Each row comes from the steps of one walk. Every step used is in the known rows, and no mark comes twice. Write the walk behind each row, first mark first.
Known rows
paku > taku > mazuzak > lotug > kibonu: [  4.2   5.2   1.3  -2.8   0.9   6.1  -3.1   2.0 -14.5 -12.5  17.9 -34.3
 -11.7 -14.7   7.5   3.5   1.6  -8.7  14.6 -31.5   6.7]
kubuza > rofu: [ 12.6 -12.2   1.3   3.2  -0.2   9.4   7.0  -0.8 -16.9   4.1  -3.1 -26.3
  -8.4 -13.0  -1.6 -10.2 -20.2  -6.5   7.5 -14.9 -18.1]
kubuza > rofu > kibonu: [ 27.1 -16.2   2.1   2.7   6.1  14.1  12.5   0.1 -24.0   0.3  -5.1 -42.5
  -4.1 -16.0  -1.5 -11.2 -17.7  -9.5   6.0 -20.6 -19.7]
kibonu > lotug > paku > taku: [ 14.9   6.5  10.6   3.1  17.9  11.4  -4.0   2.9 -13.2  -5.9   0.3 -12.0
 -14.6 -26.3  -6.6 -17.7  20.1  -9.5  20.1 -29.2  -8.7]
mazuzak > lotug > paku: [  6.0   6.6   6.8   3.3  10.1  12.9  -6.3   0.6  -2.8 -11.5  13.7  -9.9
 -10.7 -11.6   0.0 -16.7   3.2  -2.4   7.9 -23.2  -4.5]
felil > mazuzak > lotug > paku > taku > gutu: [ 21.0   8.5  12.0   0.0  -0.7  16.0  -3.2   3.1 -19.8 -14.7  -2.6 -35.9
  -9.2 -13.8  -7.8  -7.8  13.5 -11.3  19.2 -51.5 -15.0]
kibonu > lotug: [ 12.5  -1.0   2.4  -2.9   8.6  11.1  -5.3   0.2  -7.6  -7.1  -3.5  -7.6
 -12.8 -14.7  -4.4  -3.3  -2.7  -4.4  12.0  -8.3 -10.6]
rofu > kibonu > lotug > paku > taku: [ 28.7   3.8  11.5   2.6  24.7  15.9   1.4   4.2 -21.0 -10.4  -0.3 -27.0
 -10.5 -29.5  -6.9 -17.9  20.9 -12.4  19.2 -34.3 -10.1]
kibonu > lotug > paku > taku > mazuzak: [ 12.5   6.4  11.5  -0.7  14.4  13.2 -11.9   2.9 -13.5  -8.0   1.1 -31.6
 -14.8 -21.2   0.9 -15.0  22.2  -9.5  20.3 -26.5  -8.4]
rofu > kibonu > lotug > paku: [ 26.4  -0.2   9.4  -0.5  21.6  18.8  -2.2   3.1 -18.2 -12.5  -0.8 -23.1
  -7.7 -20.9  -1.1 -18.6  12.9  -6.8  10.2 -23.6 -11.6]
taku > gutu > kubuza: [  3.6   8.8   0.1  -7.2   3.9  12.3   4.2   2.6 -19.7  -1.8 -16.8 -10.5
  -5.7  -8.9  -0.9  -2.5  28.3  -8.3   1.8 -27.2 -11.0]
gutu > rofu: [  6.1   3.3  -2.9   0.9  17.6   9.4  -1.0   0.3  -5.4   3.1  -8.5  -3.0
  -6.3  -9.1   5.9   6.6 -21.9  -4.9   3.6 -15.0 -11.3]
paku > taku > gutu > kubuza > rofu > kibonu: [ 28.7   0.3   2.5  -4.6   6.6  16.7  17.3   4.8 -45.8  -0.3 -13.5 -42.3
  -1.6 -24.4 -10.0 -15.7  13.3 -18.4   8.1 -50.7 -24.7]
gutu > kubuza > rofu > kibonu > lotug > paku > taku: [ 35.2   5.5   8.5  -0.6  22.3  25.2  10.0   6.5 -37.1  -6.7   7.8 -34.9
  -6.2 -37.9  -9.3 -39.4  13.7 -17.3  11.2 -45.5 -17.9]
felil > paku: [ 10.8 -10.4   5.9   3.4  -2.3  15.9   9.7  -1.5  -7.4   2.8 -19.5 -10.0
  -7.5  -4.8   4.0  -5.3  16.3  -5.9   7.1 -10.4   0.7]
gutu > kubuza > rofu > kibonu > lotug: [ 32.9  -2.4   1.0  -6.8  13.5  24.5   7.9   3.6 -33.0  -6.9   2.7 -32.4
  -4.6 -26.8  -6.5 -25.9  -8.3 -11.8   3.1 -25.5 -21.2]
rofu > kibonu > lotug: [ 26.3  -4.0   3.6  -3.5  16.6  14.9   0.2   1.1 -15.5 -10.4  -4.9 -23.3
  -8.7 -17.9  -5.4  -4.1  -0.9  -7.1   9.7 -14.6 -13.6]
kibonu > lotug > paku: [ 11.7   2.1   8.9   0.2  14.6  14.9  -7.9   2.1 -10.4  -9.5  -0.8  -7.2
 -11.9 -17.9  -1.3 -17.8  10.1  -4.4  12.0 -16.6 -10.1]
paku > lotug: [  8.4   6.3   1.5   2.6   3.2   9.2   1.2   1.5  -6.3  -0.9   5.8 -10.9
 -11.6 -14.2  -4.0  -4.9  -7.5  -3.3   6.9  -5.7 -13.1]
gutu > kubuza > rofu: [ 10.8  -1.1  -0.9  -0.4   5.6  15.5  11.4   1.4 -20.5   5.1   0.0 -21.9
  -6.4 -18.5  -0.5 -17.7  -0.4  -9.4   0.4 -20.2 -12.7]

Write each row's walk
[ 29.0   8.9   7.4  -3.2  30.7  19.4 -10.5   5.4 -22.8 -10.2  -2.3 -38.0
  -6.5 -24.8   4.2 -14.2  -3.2 -12.0  15.5 -37.9 -17.8]  gutu > rofu > kibonu > lotug > paku > taku > mazuzak
[ 29.2   3.9   9.1  -0.9  12.5  19.9  15.9   6.9 -46.3  -2.4 -10.0 -42.6
  -1.0 -27.6  -6.0 -30.8  28.0 -18.1   8.6 -59.1 -23.7]  lotug > paku > taku > gutu > kubuza > rofu > kibonu
[  4.3   5.7   7.2   0.0   7.0  13.1 -14.5   0.3  -1.2 -13.3  15.8 -34.3
 -11.2  -6.6   6.8 -15.5   4.0  -1.8   8.1 -21.0  -4.1]  taku > mazuzak > lotug > paku
[ 30.7   9.7   8.0  -3.0   9.5  22.2   7.3   6.5 -44.5 -13.4   7.9 -39.8
  -1.9 -26.0 -12.0 -36.5  11.3 -16.0   9.6 -62.8 -24.8]  mazuzak > lotug > paku > taku > gutu > kubuza > rofu > kibonu
[ 39.8  -6.0  11.6  -2.1   8.5  18.8   2.5   6.0 -47.7 -12.5 -11.8 -43.6
  -5.2 -27.0 -13.3 -30.3   2.2 -14.8  20.4 -50.7 -35.5]  kubuza > rofu > kibonu > lotug > paku > taku > gutu
[ 22.1   8.2   9.0  -5.6   7.7  20.9   1.1   7.3 -43.9  -7.3  -6.4 -22.9
  -7.5 -29.3 -12.8 -36.7  18.9 -15.3  15.1 -50.4 -28.8]  kibonu > lotug > paku > taku > gutu > kubuza > rofu
[  8.0   9.9   8.6   6.3  12.5   9.7  -2.8   1.9  -5.4  -8.7  17.4 -12.8
 -13.0 -19.9  -6.5 -16.3  12.4  -8.0  16.3 -34.3  -3.8]  mazuzak > lotug > paku > taku
[ 16.8  12.1   6.2  -4.1  19.9  14.4 -10.8   6.2 -28.4  -9.6 -15.2  -3.3
  -7.2 -19.3  -6.6 -13.0  -0.5 -10.5  19.0 -44.6 -27.4]  kibonu > lotug > paku > taku > gutu > rofu
[ 16.0   0.1   3.5  -1.8   2.7  15.2   6.0   2.8 -24.1   2.7 -33.5  -4.8
  -3.4  -6.7  -1.2   0.2   1.2 -11.9  13.9 -38.5 -17.5]  felil > paku > taku > gutu > rofu
[ 32.2   6.0   0.6  -8.4  20.7  15.0  -4.3   5.7 -33.7 -10.8 -20.1 -18.7
  -4.0 -20.0 -10.9   1.5 -17.0 -13.1  16.6 -42.6 -28.4]  paku > taku > gutu > rofu > kibonu > lotug
[ 35.3  -9.3   8.7   1.1  15.3  22.3   2.4   3.4 -30.8 -10.7   2.2 -38.7
  -5.3 -24.5  -4.3 -32.6 -10.0  -8.8  10.7 -27.5 -25.3]  kubuza > rofu > kibonu > lotug > paku
[ 35.0   2.4   7.4  -8.5  11.3  27.7   3.0   7.0 -48.4 -14.8  -9.9 -36.6
  -0.7 -24.4  -7.2 -39.1  12.3 -12.0   4.5 -45.3 -31.3]  taku > gutu > kubuza > rofu > kibonu > lotug > paku
[  6.3   4.7  10.5   4.6  12.7   6.8  -3.1   0.9  -8.6   0.7  -3.0 -37.0
 -12.5 -16.6   7.6  -7.6  28.9 -10.1  16.1 -28.0  -0.7]  lotug > paku > taku > mazuzak
[ 24.7   7.6   6.7   0.3  24.6  13.6   3.4   6.1 -31.3  -4.4 -19.6 -23.2
  -1.0 -18.2   0.6  -6.8   8.1 -13.7  12.4 -52.8 -20.9]  lotug > paku > taku > gutu > rofu > kibonu
[ 28.4  15.6  10.1  -7.8  22.3  21.4   3.1   7.5 -38.0 -14.1 -11.5 -24.0
  -5.7 -28.6  -9.9 -23.2  43.7 -15.9  13.0 -52.2 -14.8]  rofu > kibonu > lotug > paku > taku > gutu > kubuza
[ 18.9   7.8  11.7   5.8   8.3  16.8   0.3   1.4  -7.6 -10.2  12.3 -32.5
 -12.1 -19.9  -3.6  -9.7   7.7 -10.7  17.7 -39.8  -3.3]  felil > mazuzak > lotug > paku > taku
[ 10.8  16.0   3.8  -1.2  15.3  12.3 -10.6   5.1 -21.1 -11.3   0.1  -6.0
  -6.0 -14.1  -5.8 -11.0  -9.2  -8.2  14.9 -49.8 -22.9]  mazuzak > lotug > paku > taku > gutu > rofu
[ 31.9   4.1  12.2  -3.8  16.0  15.3  -1.3   5.6 -34.8 -14.4 -14.5 -28.5
  -7.2 -23.9 -10.6 -16.3  24.8 -13.1  19.9 -46.8 -22.6]  rofu > kibonu > lotug > paku > taku > gutu
[ 30.4   5.9   4.7  -7.4  23.0  21.2  -9.1   5.9 -32.8 -16.6 -17.9 -16.0
  -0.9 -14.4  -1.4 -15.3  -8.0  -7.4   8.5 -39.6 -30.8]  taku > gutu > rofu > kibonu > lotug > paku
